What can hang from each mark:
zeko: busat nidam
migif: damo zeko
zalav: busat gabo migif
nidam: zalav zeko
gabo: zalav
damo: busat nidam
busat: damo zeko

Every row comes from one small tree of marks. The marks that hang from a mark follow it in brackets, in alphabetical order. Every link used is in the known rows. Which tree was each row made from?
Known rows:
damo{busat nidam{zalav{migif} zeko}}: -6.4; -15.2; 25.5; 0.8; 10.5; 24.9; -10.8; -20.0; -28.6; -17.0; -7.1; 16.2; -8.4; -14.4; -10.1; 56.9; 19.9; -12.4; 37.5; -2.2; -12.9; 0.2
gabo{zalav{migif{damo}}}: 7.3; -4.4; 11.7; -1.6; -5.8; 11.5; -19.4; -2.9; 24.0; -27.3; -2.6; -0.4; -1.3; 7.6; 5.5; 11.7; -4.8; -4.3; 18.7; 11.3; 5.0; 7.4
zeko{busat{damo} nidam{zalav{migif}}}: 9.3; 15.7; -28.2; -3.2; 4.8; 7.3; -10.8; 8.3; -9.7; -8.9; 15.0; -4.6; 9.2; 18.2; 18.7; -67.9; 5.3; 19.7; -62.9; -10.3; -5.9; -5.1
migif{zeko{busat{damo} nidam}}: -9.1; 13.0; -1.8; -10.8; 1.2; -11.7; -2.1; 1.1; 11.1; 49.9; -6.5; 11.0; 12.0; -4.5; 4.1; -60.4; -7.6; 3.3; -38.9; 2.3; -13.6; -1.4
zalav{gabo migif{damo}}: 21.9; 2.5; 37.6; -6.6; -0.5; -2.2; 22.8; -2.5; 5.2; -37.0; -10.3; -37.9; -1.2; -8.9; 9.7; 9.0; -2.8; -12.9; 7.2; 19.0; -0.8; -17.9
migif{zeko{nidam{zalav{gabo}}}}: 17.1; 25.8; 21.3; -8.3; -5.7; -17.4; 19.8; -14.0; 9.3; 45.1; 7.7; -0.1; 13.7; -10.9; -14.5; -28.3; -8.6; -9.7; -8.4; 16.4; -11.6; 1.0
zeko{busat nidam{zalav{gabo migif}}}: 8.3; 28.0; -4.6; -3.4; -0.6; 2.7; 0.5; -11.1; -4.9; -5.4; 3.0; -12.4; 1.2; 4.2; 7.5; -64.6; 6.8; -1.8; -42.8; -4.8; 16.5; -5.4
busat{damo zeko{nidam}}: 10.4; 17.2; -21.6; -11.6; 1.8; -16.0; 9.4; 46.8; 2.5; 6.2; 4.9; -12.3; 28.1; 8.2; -14.5; -18.4; -9.4; 44.1; -38.0; 6.1; -29.8; -1.5
nidam{zeko{busat}}: -24.3; 16.9; 12.8; 0.4; -5.8; 2.3; 5.5; -25.0; -23.4; 3.6; -25.0; 17.2; -1.7; -7.0; 1.3; -17.6; -6.8; -5.1; 5.9; -30.4; -8.9; 5.3
nidam{zeko}: -6.6; 17.1; 22.4; 1.3; -14.0; 1.5; 13.9; -23.9; -21.8; -5.8; -25.7; 7.4; 4.2; -9.2; -6.5; 9.4; -10.3; -5.5; 20.8; -16.9; -13.2; 9.3
damo{busat nidam}: -13.1; -9.5; 2.4; 3.8; -10.1; 12.3; -11.7; 6.1; 3.3; 0.3; -20.4; 5.5; -1.2; 5.9; 9.9; 42.2; 17.8; -13.7; 42.6; 14.1; 4.0; 11.0
zeko{busat nidam}: -7.5; 27.5; -17.7; -2.6; -17.1; 5.1; -11.5; -3.9; 3.3; 7.4; -22.4; -0.3; 6.3; 14.8; 16.4; -72.6; 1.8; -3.8; -45.5; -6.3; 18.2; 10.8
nidam{zalav{migif} zeko{busat}}: -2.3; 11.7; 16.1; 3.2; 10.2; 12.8; 5.2; -34.1; -41.2; -3.4; 18.1; 18.8; -13.1; -7.2; -9.3; -9.9; -0.2; -3.5; -8.8; -40.4; -11.9; -2.6
nidam{zalav}: 22.9; 32.7; -11.5; 10.7; -17.9; -10.3; 27.2; -0.7; -7.0; 18.6; 41.4; 2.6; 3.9; 29.4; 6.4; 0.8; -5.3; -2.7; 18.3; -11.3; -13.8; 14.2
damo{busat}: -16.0; -9.2; 4.4; 11.9; -11.3; 1.8; 1.8; 5.3; 6.1; 2.1; -4.1; -8.5; -11.7; 18.4; 37.1; 33.8; 9.9; -10.6; 22.9; -25.9; 2.1; 14.0
zeko{busat}: -19.1; 21.9; -18.7; 5.2; -15.1; -2.3; 0.9; 3.1; 4.2; 26.4; -3.3; 8.0; -5.1; 21.9; 24.2; -42.9; -2.2; -4.9; -6.9; -22.5; 12.8; 10.6
busat{damo}: 9.9; 8.8; -22.7; 3.7; -12.9; -10.4; 15.3; 28.8; 6.9; -2.6; 7.6; -11.6; 17.9; 24.3; 26.0; -4.7; -8.1; 25.7; 4.7; 1.1; -25.9; 3.3
zeko{busat{damo} nidam}: -5.8; 20.2; -29.9; -4.2; -6.8; -1.4; -10.4; 13.4; 2.7; -3.0; -15.5; -6.5; 15.8; 17.6; 25.1; -73.8; 1.3; 18.2; -51.6; -3.8; -3.2; 1.7
nidam{zalav{busat gabo} zeko}: -1.4; 6.3; 16.4; 7.3; 9.1; -19.9; 36.2; -29.6; -27.1; -16.7; 9.9; -3.6; -3.5; -18.4; -11.5; 23.3; -3.4; -4.5; 31.0; -18.0; -13.9; -10.3
nidam{zeko{busat{damo}}}: -22.7; 12.0; 5.2; -0.2; 1.8; -1.5; 6.7; -12.1; -23.5; -3.5; -19.5; 13.2; 4.1; -5.2; 8.6; -18.4; -7.6; 8.5; 1.4; -28.7; -23.9; -0.9
zalav{busat{damo} gabo migif{zeko}}: -2.9; -44.7; 7.9; -2.7; 22.2; -10.5; 5.2; 12.5; 18.4; -8.9; -10.9; -35.8; -11.6; -32.5; 11.0; 11.1; 0.1; 7.5; -16.6; 13.2; 25.2; -33.3
gabo{zalav{busat}}: -14.0; -11.6; -18.9; 9.5; -11.6; -3.2; -17.9; 1.8; 32.8; -9.3; -8.3; 3.2; -5.4; 9.6; 8.9; 13.3; -2.7; -0.3; 29.6; 3.9; 28.2; 12.6
gabo{zalav{busat{zeko} migif{damo}}}: -8.5; -27.7; -4.7; -0.6; 8.7; 5.9; -28.5; 10.9; 24.0; -22.0; -2.0; 0.8; -10.3; -0.1; -6.2; 22.4; -1.6; 0.1; -0.5; 3.2; 20.2; 2.2

Which tree is each row?
-10.2; -11.1; -28.4; 4.3; -7.5; -8.8; -5.8; 19.6; 7.6; 10.4; -12.4; -7.6; -2.0; 4.1; -7.9; -2.7; -1.6; 3.5; -33.3; -7.4; 30.8; 10.7
zalav{busat{zeko{nidam}}}
3.7; -24.4; 33.3; -9.1; 8.8; 18.6; -15.6; -4.2; 0.6; 6.7; -7.5; 4.3; -7.2; -8.4; 0.8; 22.7; 6.0; -23.4; -9.6; 14.7; -9.7; -2.9
zalav{migif{damo{busat nidam} zeko}}
11.7; 13.0; -22.6; 1.6; -9.3; -1.3; 3.7; 10.7; -4.6; 20.2; 9.3; 15.5; 7.6; 8.1; -27.7; 15.9; 3.5; -2.2; 24.7; 26.3; 4.4; 10.5
damo{nidam{zalav{busat{zeko}}}}
-16.3; -6.3; 3.2; -3.7; 1.2; 5.2; -8.3; 22.3; 2.6; 17.1; -13.8; 10.8; 0.1; -1.3; -15.1; 46.3; 14.6; -1.3; 32.6; 10.4; -2.7; 8.1
damo{busat{zeko} nidam}
1.1; 2.6; 9.2; 3.1; 0.5; -1.4; 11.1; 2.3; -1.2; -3.5; 7.0; -0.3; 1.3; 2.0; 3.1; 45.6; 18.4; -10.9; 59.1; 17.1; -10.1; -0.4
damo{busat nidam{zalav{gabo}}}
-1.0; 0.7; 37.4; -10.4; 6.9; -5.1; 14.2; -9.0; 14.6; 17.0; -12.2; -21.9; -13.4; -29.6; -1.6; -18.1; -2.7; -10.2; -2.4; 7.9; 22.9; -23.9
zalav{gabo migif{zeko{busat}}}
-12.0; -26.1; -10.5; 4.1; 2.3; 8.6; -31.1; 10.6; 28.6; -12.4; -6.0; -0.4; -16.3; -4.6; -9.7; 20.4; -1.0; 7.0; 2.7; 0.6; 40.6; 2.6
gabo{zalav{busat{zeko} migif}}
20.1; 15.7; -19.4; 4.8; -16.6; -0.9; 2.4; -5.7; -3.2; -6.3; 5.6; -10.4; 9.0; 17.2; 3.8; -25.2; 2.2; -3.4; -30.1; 3.5; 11.5; 15.0
zeko{nidam{zalav{busat}}}
14.8; -5.2; 23.1; -6.8; -8.8; 19.2; -12.5; -9.7; 5.6; 17.7; -14.4; -7.9; -6.3; -12.4; -6.0; -17.0; -1.7; -10.0; -37.9; 8.3; 22.6; 2.4
zalav{migif{zeko{nidam}}}
-0.1; -5.6; 16.4; -2.2; -4.8; 10.5; -21.8; -7.3; 30.9; 6.3; -3.6; 5.6; -6.8; -7.1; -6.8; 6.6; -5.0; -2.1; 19.6; 10.3; 18.3; 5.0
gabo{zalav{migif{zeko}}}
2.5; 3.1; 10.3; -1.7; 6.1; -11.4; 12.5; 12.5; -7.2; -9.8; 18.7; -0.9; 8.8; 23.5; 15.3; 19.6; 1.8; -12.0; -6.6; -11.9; -46.5; 9.8
migif{damo{busat{zeko{nidam{zalav}}}}}
-7.7; -19.0; -41.2; 1.8; 2.3; -13.4; -3.7; 37.1; 7.2; -1.0; -5.3; -13.1; 6.5; 7.1; 2.1; -3.5; -1.5; 24.7; -39.9; -3.3; 9.1; 0.7
zalav{busat{damo zeko{nidam}}}
-1.1; -14.9; 15.0; 0.0; -0.9; 14.1; -23.4; -2.0; 23.8; -30.1; -2.5; -2.0; -6.1; 7.1; 13.6; 23.9; 1.6; -5.7; 21.8; 2.9; 2.7; 5.7
gabo{zalav{migif{damo{busat}}}}
4.1; -20.6; 1.1; 9.5; 16.4; 8.5; 4.0; -17.6; -37.5; -26.6; 18.0; 4.7; -10.0; -10.0; -3.6; 25.2; -0.2; 8.1; -11.6; -29.3; -11.3; -7.7
nidam{zalav{busat{damo} migif} zeko}
4.7; -8.6; 16.2; 1.7; 6.4; 10.7; -0.2; 0.2; -4.4; -12.9; 5.9; -5.4; -6.7; -4.7; 1.4; 49.8; 21.1; -10.6; 44.6; 17.1; 1.1; -5.5
damo{busat nidam{zalav{gabo migif}}}
-6.3; 22.2; -1.6; 4.1; 10.7; -7.7; 20.6; -18.1; -36.2; 2.2; 26.6; 21.3; 4.9; 3.9; 0.4; -13.9; -6.0; 11.1; 5.6; -36.7; -43.5; -3.2
nidam{zalav zeko{busat{damo}}}
-8.8; -33.6; 4.5; 0.1; 7.4; 7.0; -29.8; -3.6; 29.5; -9.7; -5.3; 5.8; -12.1; -6.6; 2.4; 16.0; -2.5; -11.3; 3.0; 9.5; 17.5; 1.4
gabo{zalav{busat migif{damo zeko}}}
1.1; -42.0; -8.8; 6.5; 1.2; 16.3; -17.9; 4.4; 0.1; -28.9; -10.4; -14.9; -18.1; 8.1; 22.5; 15.6; 3.7; -19.4; -37.7; -5.2; 27.6; 3.0
zalav{busat migif{damo}}
0.7; 27.0; 2.1; -3.1; -5.3; 6.9; 4.3; -19.1; -26.0; 10.6; -5.1; 30.4; 10.7; -4.7; -27.5; -1.9; 2.4; -5.8; 32.6; 12.8; -17.1; 5.8
damo{nidam{zalav zeko{busat}}}
3.4; -35.1; 12.9; 1.2; 9.6; -2.9; 7.2; 1.7; 9.0; -45.7; -18.4; -39.8; -14.7; -13.7; 17.5; 19.5; 3.3; -18.0; -11.5; 11.7; 26.5; -20.3
zalav{busat gabo migif{damo}}
-8.7; 28.2; 7.0; 5.9; 2.9; -4.1; 19.2; -30.1; -36.6; 10.6; 20.1; 25.9; -0.9; 2.8; -6.0; -14.1; -5.5; -2.5; 10.8; -39.2; -27.7; 3.8
nidam{zalav zeko{busat}}
-8.2; 19.9; -27.1; -1.2; 0.8; -10.7; 9.6; 18.6; 1.6; 11.6; 8.4; 4.7; 11.2; 13.5; 15.5; -37.3; 2.0; 16.3; 7.6; 3.1; -15.5; -8.9
zeko{busat{damo{nidam{zalav{gabo}}}}}
-17.2; 9.2; -2.7; -6.0; 1.2; -15.8; 6.9; 7.3; 12.5; 62.3; 7.2; 16.5; 5.2; 0.8; 10.3; -39.2; -10.4; 1.9; -11.4; -8.7; -16.9; -1.7
migif{zeko{busat{damo}}}
24.4; 12.7; 8.1; 4.4; -4.5; 3.5; 13.7; -9.3; -6.4; 28.5; 41.2; 4.4; -5.5; 9.0; -4.3; 1.7; -3.3; -6.3; -3.7; -8.4; -3.2; 4.4
nidam{zalav{migif{zeko}}}
0.4; -14.7; 14.1; -2.2; -0.4; 18.1; -28.8; -1.4; 23.0; -30.8; -8.7; 3.5; -3.4; 3.0; 3.4; 28.3; 3.6; -7.2; 28.0; 16.8; 3.3; 4.7
gabo{zalav{migif{damo{busat nidam}}}}
13.6; 26.6; 9.4; -2.6; -10.4; 6.8; 9.5; -18.6; -24.7; 3.6; -5.4; 23.6; 15.0; -5.5; -33.4; 17.3; -0.4; -6.5; 42.3; 21.8; -20.5; 8.9
damo{nidam{zalav zeko}}
3.1; -7.4; 10.3; -7.7; 1.8; 15.9; -18.3; -0.8; 4.8; 18.9; -9.9; -3.7; -6.4; -8.0; 3.9; -36.6; -0.4; 0.1; -50.8; 0.3; 16.9; -5.5
zalav{migif{zeko{busat{damo} nidam}}}
5.1; -2.6; 44.4; -15.2; 15.4; -8.6; 17.1; -8.6; 9.3; 2.9; -7.4; -19.6; -6.0; -24.0; 3.5; -16.1; -4.9; -19.0; -8.4; 13.4; -6.1; -26.0
zalav{gabo migif{damo zeko{busat}}}
-5.4; -51.9; -14.3; -0.8; 11.9; 14.0; -27.1; 15.2; 7.8; 7.8; -12.6; -4.0; -11.4; -16.6; 1.6; 11.4; 5.0; 4.3; -33.1; 16.5; 26.4; -11.6
zalav{busat{damo{nidam}} migif{zeko}}
10.0; 12.6; 13.7; -4.9; -3.1; -18.4; 16.6; -12.6; 10.6; 41.9; 5.4; -0.7; 8.1; -11.5; -11.0; -24.6; -6.7; -10.0; -14.7; 14.4; -2.6; -0.4
migif{zeko{nidam{zalav{busat gabo}}}}
-8.2; -28.1; -9.7; 7.8; -3.8; 14.4; -32.2; 0.2; 28.8; -23.3; -11.9; -3.5; -16.8; 0.6; 7.8; 17.8; 2.2; -1.8; 10.4; 1.9; 44.4; 5.7
gabo{zalav{busat migif}}
-0.5; 5.8; 7.3; 3.0; 17.0; 9.9; 6.6; -20.4; -40.5; -10.8; 22.2; 15.3; -6.0; -5.6; -1.5; -10.7; -1.4; 12.0; -14.0; -37.0; -27.3; -9.7
nidam{zalav{migif} zeko{busat{damo}}}
8.8; 2.0; -35.8; 10.3; 4.0; -20.8; 19.1; 24.0; -6.3; 15.7; 47.9; 0.9; 3.4; 22.6; -0.3; 10.8; -3.5; 18.6; -5.3; -16.9; -13.7; 3.4
nidam{zalav{busat{damo zeko}}}
-7.4; -17.4; -10.6; 0.1; 7.1; -21.6; 19.2; 12.7; 7.4; -29.8; -26.9; -26.6; 7.9; -20.2; 5.8; 18.3; 0.8; 11.6; 27.9; 26.1; 5.6; -22.4
zalav{busat{damo{nidam{zeko}}} gabo}
13.1; 15.9; -11.6; -0.9; -5.3; -10.3; 16.4; 9.4; -0.4; 11.2; 6.0; 3.8; 9.9; -2.9; -30.6; 18.2; 3.8; -1.7; 37.1; 34.9; 3.5; -0.8
damo{nidam{zalav{busat{zeko} gabo}}}
-8.1; -4.9; 12.2; -3.0; -1.8; 10.9; -25.7; -6.6; 29.5; 11.8; -3.6; 11.1; -10.4; -5.4; -2.4; -7.1; -4.8; -1.7; 13.2; 4.4; 21.1; 1.3
gabo{zalav{migif{zeko{busat}}}}
15.4; -1.9; -8.6; 0.0; -6.0; 11.8; -7.2; -1.5; -3.7; 18.6; 5.9; 14.3; -0.3; -3.1; -23.3; 14.2; 6.9; -10.5; 13.1; 29.7; 13.6; 4.2
damo{nidam{zalav{busat migif{zeko}}}}
-3.2; 0.7; -0.1; 12.0; 2.7; -6.7; 17.7; -28.4; -33.9; -5.0; 15.8; 13.6; -4.9; -2.9; -7.2; 21.6; -3.1; -6.4; 12.8; -30.0; -12.4; 6.6
nidam{zalav{busat} zeko}
1.1; 15.5; 13.5; -9.8; -4.6; 1.2; 4.7; -8.0; -16.2; -12.7; -19.8; 18.4; 18.3; 7.2; -4.7; -2.0; -4.4; -19.8; 15.9; 20.1; -42.5; 6.7
migif{damo{nidam{zeko{busat}}}}
25.5; 8.1; -2.9; 2.0; -8.1; 0.8; 5.8; -9.4; -1.1; -23.9; -0.8; -27.0; 2.9; -1.3; 0.7; -21.4; 6.3; -3.6; -30.5; 11.3; 23.0; -1.2
zeko{nidam{zalav{busat gabo migif}}}
17.4; 15.9; 41.5; 0.5; 9.1; -0.8; 32.2; -34.7; -33.3; -24.6; 11.5; -8.1; -3.7; -24.2; -19.3; 20.4; -3.9; -1.7; 23.9; -14.1; -17.1; -14.9
nidam{zalav{gabo migif} zeko}
21.4; 14.6; -19.1; -8.7; 9.2; -11.1; 9.6; 41.8; -5.6; 2.4; 24.6; -11.1; 23.5; 8.7; -18.6; -14.8; -6.9; 44.3; -45.0; 1.8; -31.0; -5.8
busat{damo zeko{nidam{zalav{migif}}}}
-15.5; -15.2; -27.9; 3.6; 3.1; -11.2; -16.0; 24.6; 31.6; -6.5; 2.8; 2.4; 2.8; 6.1; -0.8; 15.7; -5.9; 23.1; 17.9; 1.8; 9.1; 3.1
gabo{zalav{busat{damo zeko}}}
-17.1; -9.8; -19.1; 5.4; -4.3; -8.9; -16.9; 12.8; 32.1; 1.4; -2.9; 5.6; -4.4; 4.2; -8.4; 17.0; -5.4; 7.6; 22.8; 0.3; 24.2; 11.0
gabo{zalav{busat{zeko}}}
-11.5; -21.0; -41.4; 1.5; 3.4; -11.9; -5.2; 41.3; 6.5; 8.6; -5.1; -1.4; 6.1; 3.9; -8.6; 15.2; -0.6; 22.9; -10.5; 8.1; 6.3; -0.9
zalav{busat{damo{nidam} zeko}}
